What can hang from each mark
Z_981: Z_890 Z_920
Z_188: Z_833
Z_248: Z_890
Z_751: Z_890 Z_920
Z_984: Z_920
Z_890: Z_248 Z_751 Z_981
Z_621: Z_189 Z_984
Z_801: Z_189 Z_833
Z_920: Z_751 Z_981 Z_984
Z_833: Z_188
Z_189: Z_621

Every row comes from one small tree of marks. The marks that hang from a mark follow it in brackets, in the order of their numbers. Every link used is in the known rows. Which tree was each row made from?
(in the rows, 128 means zero)
Known rows
Z_801(Z_189(Z_621)): [117 115 163 154 126 111 138 114 167 119 125 107 162 121 105 106 146  99
 122 144 115 132 137 139 122 119 143 137  89 125]
Z_890(Z_751 Z_981): [141  91 140 128  89 124 135 131  61 123 138 116 146 125  87 125 102 122
 166  84 126 134 125 122 111  88 129 107 169 130]
Z_833(Z_188): [113  81 122 139 136 107 138 116 116 101 109 119 131 129 125 122 145 124
  91 119 112 104 140 142 121 114 130 132 132 115]
Z_890(Z_248 Z_751): [142 114 137 157  89 123 131 139  82 127 124  98 137 144 101 135 104 114
 157 109 152 157 128 125 137  86 132  91 150 130]
Z_621(Z_189 Z_984(Z_920)): [127  94 151 149 113 176 116 147 135 124 119 117 114 151 166 116 116 117
 103 124  83 111 120 127 116  85 142 119  98 106]
Z_188(Z_833): [152 116 147 168 131 124 137 151 132 135  88 135 140 133 119 136  94 109
 115 148 131 163  99 109 136 128 140 148 137 108]
Z_984(Z_920(Z_751(Z_890))): [106 108 130 132 143 155 126 133 115 118 116 122  66 139 202  98 120 108
 111 110 135 135  98 142 122  92 152 114 141 138]
Z_890(Z_248 Z_751 Z_981): [163  80 126 153  55 124 147 144  39 133 132 101 149 147  77 142  95 122
 172  94 151 152 143 125 143  90 142  91 176 129]
Z_801(Z_189(Z_621(Z_984)) Z_833(Z_188)): [123  74 201 193 124  98 140 127 158  83  71  86 198 130  80  75 138  79
  87 152 102 104 143 172  97 105 170 173  87  89]
Z_890(Z_751): [122 126 152 132 121 123 120 126 104 118 129 113 134 123 113 118 111 116
 151  99 127 141 109 123 103  82 121 106 143 131]
Z_621(Z_984(Z_920(Z_751 Z_981))): [131  98 153 125 150 163 116 147 111 112 148 145  94 140 176  88 119  95
 131 120  96  96 114 153 101  98 162 149 108 119]
Z_248(Z_890): [132 139 121 109 131 113 129 104 130 118 105 124 133 131 139 128 113 101
 135 125 130 145 137 131 144 142 102 117 146 154]
Z_984(Z_920(Z_751(Z_890(Z_248)) Z_981)): [133 112 122 144 129 161 147 146  97 125 127 136  55 153 196 101 108 112
 136 121 155 130 100 146 128  88 169 120 138 131]
Z_189(Z_621(Z_984(Z_920(Z_751 Z_981)))): [110 130 153 132 151 139 137 117 136 118 152 134 124 169 165  66 149  86
 143 131  66  99 124 139 100  91 157 154  90 110]
Z_189(Z_621): [109 153 133 135 133 112 147 101 149 131 135 119 151 158 126  99 154 111
 139 138  94 124 136 118 121 114 127 136 106 116]
Z_984(Z_920(Z_751 Z_981)): [123 111 126 138 149 151 144 144 111 129 157 161  58 132 190 101 119 123
 120 117 132 113  86 140 109  87 165 126 129 114]
Z_621(Z_189 Z_984): [140 104 155 131 108 161 116 138 139 121 105 117 132 150 129 123 114 116
 134 129  85 115 141 124 124 110 150 129 111 109]
Z_751(Z_890(Z_248 Z_981) Z_920(Z_984)): [154 127 144 106  49 116 109 133  27 116  67  78 117 171 102  90 104 147
 198 123 123 149 203 129 167 122 114 116 177 166]
Z_248(Z_890(Z_751 Z_981)): [142 109 129 109 102 108 134 106  76 114 113 114 145 129 105 126  92  99
 165  90 127 151 136 127 131 110 102 101 179 157]
Z_920(Z_981(Z_890) Z_984): [158 178 134 104 127 150 130 154 107 119 122 149  88 115 111  92  81 112
 172 122 140 137 145 155 150  81 125 171 105 138]
Z_801(Z_189(Z_621) Z_833(Z_188)): [118  86 185 202 123  88 157 124 160  94  72  92 183 124  80  87 140  98
  81 151 125 118 132 164 104 103 167 159 100  87]
Z_189(Z_621(Z_984)): [114 140 154 126 137 124 126 108 148 118 132 113 169 165 125  84 154  89
 147 140  65 110 150 130 112 118 133 153  89 118]
Z_189(Z_621(Z_984(Z_920(Z_751)))): [ 99 123 153 133 148 135 126 113 141 115 144 118 132 166 164  70 153  83
 129 127  63 108 128 136 108  94 147 145  93 115]
Z_751(Z_890(Z_248) Z_920(Z_981)): [173 141 148 118  90 132 125 126  67 116  77 104 108 177 132  95 121 144
 195 128 136 132 164 122 142 133 125 111 155 159]
Z_801(Z_189(Z_621(Z_984))): [122 103 180 145 129 120 120 117 167 108 125 101 174 129 104  95 144  80
 129 144  93 120 150 149 116 121 146 152  77 124]
Z_890(Z_248 Z_751(Z_920) Z_981): [169  80 145 141  48 110 129 136  12 127 121  91 147 157  74 121 109 145
 189  84 122 144 160 112 136  99 123  75 192 138]
Z_920(Z_981(Z_890(Z_248 Z_751)) Z_984): [168 170 139 123 102 147 132 163  78 120 119 130  94 125  95  97  64 104
 189 111 156 155 145 154 156  53 129 148 120 139]
Z_984(Z_920(Z_981(Z_890(Z_248)))): [160 126 117 157 129 175 146 158 106 131 143 139  87 135 169 115 107 116
 112 106 153 132 105 144 140  83 125 126 100 128]
Z_890(Z_248 Z_751 Z_981(Z_920)): [150  85 120 141  68 128 134 146  36 134 135 103 150 143  65 146  93 113
 149  88 153 128 137 132 153  71 124 115 183 127]
Z_890(Z_751 Z_981(Z_920)): [130  96 134 115 101 130 121 132  57 124 140 121 148 122  75 129 102 115
 144  79 128 109 119 130 121  69 111 129 176 129]
Z_920(Z_984): [108 159 132 113 113 115 113 143 113 126 122 123 112 120 113 107 106 129
 145 146 122 138 154 139 142 104 121 149 123 131]

Write each row's tree
[103 144 124  95 121 132 103 140  93 119  94 116  79 138 123 105  95  98
 141 128 149 124 146 160 176  81 141 164 164 142] | Z_981(Z_920(Z_751(Z_890(Z_248)) Z_984))
[126 121 111  81 115 110 124 114  83 119 108 134 114 126 112 119  90  96
 145 110 128 128 153 148 168 116 113 146 186 153] | Z_248(Z_890(Z_981(Z_920(Z_751 Z_984))))
[158 121 127 118 121 146 152 134  96 122 105 140  65 158 153 106  98 105
 186 129 166 135 127 148 144 115 193 132 161 136] | Z_920(Z_751(Z_890(Z_248)) Z_981)
[185 118 125 121 134 161 155 146 101 121 123 155  65 135 137 109  91  98
 170  99 164 138 121 157 164 103 183 136 145 131] | Z_920(Z_751 Z_981(Z_890(Z_248)))
[161 169 159  94 116 131 107 139  78 112 106 134  95 130 110  71 109 145
 186 111 102 122 162 133 138 101 101 142 127 148] | Z_751(Z_920(Z_981(Z_890) Z_984))
[146 157 135 116 109 154  99 158  77 114 103 101 115 117  79 112  72  82
 137  79 157 146 141 160 188  32  88 149 137 150] | Z_981(Z_890(Z_248 Z_751) Z_920(Z_984))
[144 107  99 128  66 123 134 157  50 143 129 116 133 144  72 143  95 126
 138 127 153 122 170 145 187 102 128 151 166 126] | Z_890(Z_248 Z_981(Z_920(Z_984)))
[155 150 167 106 119 143  96 134  83  99  98 103 115 117 104  81  97 111
 169  65 112 155 142 136 139  66  87 113 136 160] | Z_981(Z_890(Z_751(Z_920(Z_984))))
[115 140 150 138 143 140 135 120 140 121 153 127 147 168 155  74 150  93
 136 139  68  99 130 133  97  94 133 155  75 111] | Z_189(Z_621(Z_984(Z_920(Z_981))))
[133 138 156 102 120  98 107  95  90 104  97 106 138 135 125 104 111 112
 167  95 105 148 135 118 120 110  81  85 171 165] | Z_248(Z_890(Z_751(Z_920)))
[139 176 163  87 104 123 102 126  73 106  78 114  92 154 129  64 108 146
 204 134 109 127 169 131 126 109 110 140 145 162] | Z_751(Z_890 Z_920(Z_981 Z_984))
[ 91 143 127  91 140 123 102 137 107 122 124 139  84 116 116 105 105 109
 126 125 126 105 132 155 156  79 136 169 157 127] | Z_981(Z_920(Z_751 Z_984))
[156 108 119 146 140 174 149 156 100 126 141 150  54 136 183 103 103 104
 123  96 152 131  96 152 142  78 160 122 125 127] | Z_984(Z_920(Z_751 Z_981(Z_890(Z_248))))
[156 100 148 132  38 101 119 146   4 126 118  89 138 153  63 107  94 146
 201  96 118 150 176 118 144  82 119  89 189 140] | Z_890(Z_248 Z_751(Z_920(Z_984)) Z_981)
[140 104 150 147 117 182 129 153 129 125 128 137 102 152 166 112 110 121
 119 129  88  99 114 129 105  80 152 131  94 101] | Z_621(Z_189 Z_984(Z_920(Z_981)))
[139  94 103 119  73 123 135 154  47 140 127 123 106 144  82 135  93 117
 146 121 152 123 164 152 189  98 156 147 186 123] | Z_890(Z_248 Z_981(Z_920(Z_751 Z_984)))
[165 134 166 113 126 149 103 127  89 101 100 105 124 120 110  91 109 111
 159  55 115 149 129 130 130  80  90 102 138 160] | Z_981(Z_890(Z_751(Z_920)))
[151 132 125 144 147 176 139 151 119 125 146 147  86 126 173 106 111 117
 110 100 140 124  96 143 123  80 119 133  98 132] | Z_984(Z_920(Z_981(Z_890)))
[162 101 115 132  73 144 143 133  73 128  86  92 130 163 118 134 102 116
 163 121 164 152 163 135 166 134 142 119 163 150] | Z_751(Z_890(Z_248 Z_981))
[135  90 152 139 126 180 130 149 124 122 128 144  76 153 178 102 106 113
 129 121  87 101 107 136 109  77 181 127 113  99] | Z_621(Z_189 Z_984(Z_920(Z_751 Z_981)))
[122  82 153 139 123 176 117 145 130 120 118 125  86 151 180 106 114 109
 111 114  82 112 113 135 119  81 170 117 119 105] | Z_621(Z_189 Z_984(Z_920(Z_751)))
[142 123 112 115  72 140 124 143  62 127  86  93 123 157 100 127  92 111
 156 125 164 139 170 147 180 106 126 149 165 151] | Z_751(Z_890(Z_248 Z_981(Z_920(Z_984))))
[103 134 151 139 142 136 126 115 144 118 145 111 154 166 156  77 157  90
 123 135  62 107 134 131 106  97 125 146  78 116] | Z_189(Z_621(Z_984(Z_920)))
[116 148 174 110 102 103  91 126  67 108 115 102 122 127 100  82 112 140
 182 102  94 138 142 117 106  73  98 104 154 143] | Z_890(Z_751(Z_920(Z_984)))
[121 120 122 107 133 143 115 127 105 121  99 118  93 144 134 122 113  98
 128 114 154 116 125 152 166 100 145 147 168 141] | Z_981(Z_920(Z_751(Z_890(Z_248))))
[137 151 131 103 107 131 138 149  80 119  99 135  48 149 139  85  76 107
 204 146 159 145 150 159 158  89 187 156 157 138] | Z_920(Z_751(Z_890(Z_248)) Z_981 Z_984)
